Each row comes from the steps of one walk. Every step used is in the known rows, and no mark comes twice. Write the walk behind each row, first mark first.
In the rows, zero is written as 128.
Known rows:
biva > nesa > naka > mevudop > relivon: [141 137 162  97 150 134 154 133 148  93 157 123 144 164 126 125  59 113
 111  99 121  85 148 111 121 153 113  90 122  85 134]
vemo > nivip: [117 131  74 111 121 130  97 120  73  97 120 148 110 110 134  92 162 152
 139 104 142 136 131 138 147 157 145 114 139 178 143]
nariv > biva: [111 127  95 113 154 121 145 136  82 172 107 122 128 119 149 117 117 162
 112  80 137 135 131 107 154 135 168 101 149 148 145]
zovi > naka: [101 143  93  99 113 120  95 153  71 139  67 138 120  77 125 111 171 118
 134 120 134 141 115 148 127 151 143 111 138 148 175]
munan > nariv > biva > nesa > naka > rotazak: [ 93 138 158  91 226  94 242 170  92 208 151 116 132 203 162 152  14 141
 138  95 104 131 124  77 158 137 147  36 131  89 118]
bunad > mevudop > relivon > rotazak: [176 119 144 161  98 178  71  72 172 101 158 118 151 125 101 137 140 128
  30 106 153  82 149 101  73 119  87 157 144 150 147]
bunad > mevudop > naka > zovi: [128 143 126 208 103 127  99  97 191 143 112 128 148  93 104 129 171 123
 143 140 138 105 133 124  98  97 153 150 112 131 139]
naka > zovi: [109 126  90 119 119 118 104 121 114 111 100 135 132  57 124 116 167 145
 170 134 124 148 126 142 138 124 160 135 123 115 129]
munan > nariv > biva: [ 98 130 103 103 196 115 185 137  70 217 114 109 140 154 150 146 116 168
 103  57 127 134 141  90 169 126 185  84 144 134 148]
biva > nesa > naka > zovi > vemo > nivip: [105 160 144 126 150  96 142 116 101  75 151 164  96  99 159  85  90 163
 214 167 104 203 127 163 143 164 126  83 117  90  95]
naka > rotazak: [115 120 100 115 115 134 103 147 117 102 118 143 113 100 115 114 138 120
 137 125 130 116 111 132 132 135 133 115 133 150 127]
biva > nesa > naka > mevudop: [118 136 143  88 154 108 160 156 107 109 137 134 134 159 137 113  66 124
 147 107 118 108 132 119 136 158 140  80 125  77 134]
naka > zovi > vemo > nivip: [111 150 102 147 115 122  85 101 122  58 125 170  92  56 133  84 167 161
 195 159 125 190 117 180 140 144 147 129 118 140 103]
biva > nesa > naka > zovi > vemo: [101 151 158 125 150  92 151 127 104 106 133 147 112  79 156 104  90 159
 193 158  94 199 130 150 142 148 134  85 122  57 105]
nariv > biva > nesa > naka > mevudop > bunad: [129 143 173 139 185 106 188 149 158 151 158 111 153 210 149 134  11 120
 127  81 137 115 122 125 135 138 165  68 142 106 137]
bunad > mevudop > relivon > rotazak > naka > zovi > vemo: [185 130 194 213  85 173  68  52 245  93 167 128 125  84  99 141 158 125
  93 201 134 124 127 151  81  95  66 202 105 102  81]
nariv > naka > rotazak > relivon: [142 108 164 101 110 164 129 149 104  73 147 139 112 156 133 151 122 108
 120 134 129 109 136 117 133 148  98 133 122 134 106]
bunad > mevudop > relivon > rotazak > naka > nesa > biva: [191 112 168 184  98 124 153  84 224 142 178 106 149 213 117 155 102 109
  76 184 131 120 137 101  98  67  79 205 127 117 102]
bunad > mevudop > relivon > rotazak > naka > zovi: [186 113 168 189  89 172  82  61 234 115 159 113 147 106  92 156 157 117
  90 182 142  87 131 126  80  88  75 205 106 109  98]
biva > nesa > naka > zovi: [101 135 133  99 155  91 164 137  93 128 127 131 134 101 150 118  89 148
 192 140 103 162 134 126 142 142 143  88 122  64 121]
bunad > mevudop > naka > nesa: [150 140 115 201  96  88 127 120 175 144 126 121 144 149 116 135 160 114
 127 135 135 116 135 119 111  94 166 135 126 154 146]
nariv > munan: [119 122  86 104 168 117 122 139  75 145 102 123 141 108 123 133 167 157
 125  77 137 143 133 108 167 142 178  95 140 134 150]
mevudop > naka > zovi > vemo: [114 148 129 186 107 133  90 106 162 142 116 140 112  54 123 116 176 138
 165 150 113 160 124 165 127 110 139 144 108 142 105]
relivon > rotazak > naka > nesa: [167  96 121 124  96 109 124 128 133 150 146 112 122 138 128 150 159 121
 134 179 122 139 111 145 134  98 101 177 122 145  88]
mevudop > relivon > rotazak > naka > nesa: [192  99 139 137  92 137 116 105 176 134 171 103 132 143 119 162 155 110
  94 171 124 115 127 136 118  93  75 187 118 155  87]
nesa > biva: [ 95 124  94 110 137 118 147 129  85 155 109 128 131 144 143 105 117 154
 121 100 125 152 139 103 150 126 153 131 150 128 148]
rotazak > naka: [127 110 106 124 116 131 115 132 105 160 108 120 118 106 131 125 179 139
 129 135 131 119 130 135 161 128 135 145 126 136 124]
nariv > naka: [101 132 128  99 120 128 126 144  32 107 119 124 137 119 156 132 143 146
 123  92 136 136 160 105 145 155 156 105 133 129 150]
vemo > zovi > naka > mevudop > relivon: [122 146 113 106 123 169  95 134 166  62  94 142 112 101  97 107 153  89
 108 117 142 110 116 162  98 152  92 144 127 143 167]
bunad > mevudop: [128 133 106 154 112 121  99 111 117 108 107 135 138 110 120 111 156 145
  97 102 147 111 140 110 118 134 163 120 145 127 172]
nesa > naka: [ 78 131 111 103 130 124 136 138  62 121 113 129 129 113 154 115 130 148
 142 110 127 133 154 120 145 163 131  92 140 119 146]

Which walk is each row?
[150  98 128 129 111 101 167 127 140 175 152 112 127 188 141 144 115 125
 137 184 115 162 115 124 139  79  98 191 129 128  83] -> relivon > rotazak > naka > nesa > biva
[144 120 129 105 103 158  95 157 142 106  95 155  93 111 100 128 151  79
 133 164 129 116  92 157 114 144  84 137 126 152 133] -> zovi > naka > rotazak > relivon
[127 129 119  88 222  87 212 147  64 239 128 105 139 173 157 145  73 171
  98  53 113 143 132  73 175 123 190  59 148 111 147] -> munan > nariv > biva > nesa
[135 129  95 155 105  93 133 139 133 163 123 118 132 130 130 138 165 117
 146 129 121 132 128 133 139 100 156 133 122 175 129] -> mevudop > naka > nesa
[121 131 135 160 109 122 103 112 151 123 113 140  99  52 128 117 180 147
 182 189 113 176 115 177 154 117 133 161 105  98  86] -> rotazak > naka > zovi > vemo
[101 145  97 109 119  65 166 163  98 149  84 136 127 147 141 118 120 108
 177 158 114 194 108 137 137 113 154 128 139 124 154] -> zovi > naka > nesa > biva
[132 142 123 206 111  80 169 117 181 170 131 122 150 202 128 130 116 118
 128 141 127 137 137  99 116  76 160 150 132 138 141] -> bunad > mevudop > naka > nesa > biva
[171 103 149 144 101 178  87  82 192 134 157 109 135  87 106 155 164 119
 110 176 128 107 127 140 107  96  64 203 103 131  80] -> mevudop > relivon > rotazak > naka > zovi
[101 134 130 106 124  71 196 155  59 117 136 122 145 192 170 140  90 138
 164 130 114 189 153  96 155 115 167 124 135 107 127] -> nariv > naka > nesa > biva
[140 125 112  97 182  96 173 146  76 195 123 118 128 138 154 117  73 165
 105  73 122 143 122  95 156 131 171  77 151 126 143] -> nariv > biva > nesa
[177 101 162 166 103 171  78 112 213 125 162 107 142 164 100 151 138  92
  95 144 155  77 108 164 108 103 102 189 123 161 104] -> relivon > rotazak > naka > mevudop > bunad
[ 97 142  96  94 129 142 102 158 122  79  70 151 102  94 108  95 159 103
 147 126 139 133 101 171 112 158 121 134 132 132 166] -> vemo > zovi > naka > mevudop
[162  99 140 120 105 165  92 125 162 130 144 123 125 139 105 137 147 108
 109 149 142  77 108 142 115 117  90 186 112 132  92] -> relivon > rotazak > naka > mevudop
[ 90 134 132  91 163 121 164 145  22 150 124 109 147 154 161 162 143 152
 114  73 124 135 173  84 163 147 174  87 131 117 153] -> munan > nariv > naka
[154  98 123 109 112 162 110 136 149  95 131 147 100 130 108 131 144 110
 115 139 126 104 112 138 132 134  97 143 130 150 110] -> naka > rotazak > relivon
[174 116 156 198  95 174 103 113 226 128 144 140 118 166  89 143 147  89
  88 144 141  60 118 119  92 107  93 158 118 165 121] -> bunad > mevudop > naka > rotazak > relivon
[ 92 133 148  99 154 127 162 162  63 126 138 123 138 162 142 164 117 126
 136 100 122 123 146  91 149 141 154  88 120 120 126] -> munan > nariv > naka > rotazak
[ 79 131 126 108 125 131 135 156 104 100 126 141 118 123 135 117 105 119
 161 138 124 121 128 126 131 157 110  91 128 123 122] -> nesa > naka > rotazak
[ 85 138  81  95 131 133 106 147  74 115  63 142  96  71 127  94 180 127
 134 122 133 166 114 158 126 160 120 121 146 153 178] -> vemo > zovi > naka
[135 123 165 110 114 189 106 108 166  77 173 122 148 149 116 141  92 105
  84 116 140  69 148 121  84 148  58 142 121 124 113] -> nesa > naka > mevudop > relivon > rotazak
[165 121 182  95 141 163 134 117 160 100 188 118 147 172 120 137  47 108
  80 110 124  76 139 109  89 145  62 120 126  99 112] -> biva > nesa > naka > mevudop > relivon > rotazak
[104 136 137  95 189  93 205 153  60 190 132 116 132 160 175 120  39 165
 131  86 116 145 137  91 156 153 149  55 145  99 139] -> nariv > biva > nesa > naka
[114 132 104 162 112 133 102 116 153 161 108 124 136  77 118 130 175 127
 161 134 123 122 128 138 125 103 146 148 108 151 121] -> mevudop > naka > zovi
[144 128 136 100 112 195  75 117 176  69 121 136 115 111  90 119 142  87
  78 130 144 101 107 160  65 144  46 172 129 157 145] -> vemo > zovi > naka > mevudop > relivon > rotazak
[129 148 129 147 109 132  77 148 168  98  93 130 141 123  98 126 141  75
 133 118 156 109  98 180 107 134 158 126 134 156 175] -> zovi > naka > mevudop > bunad
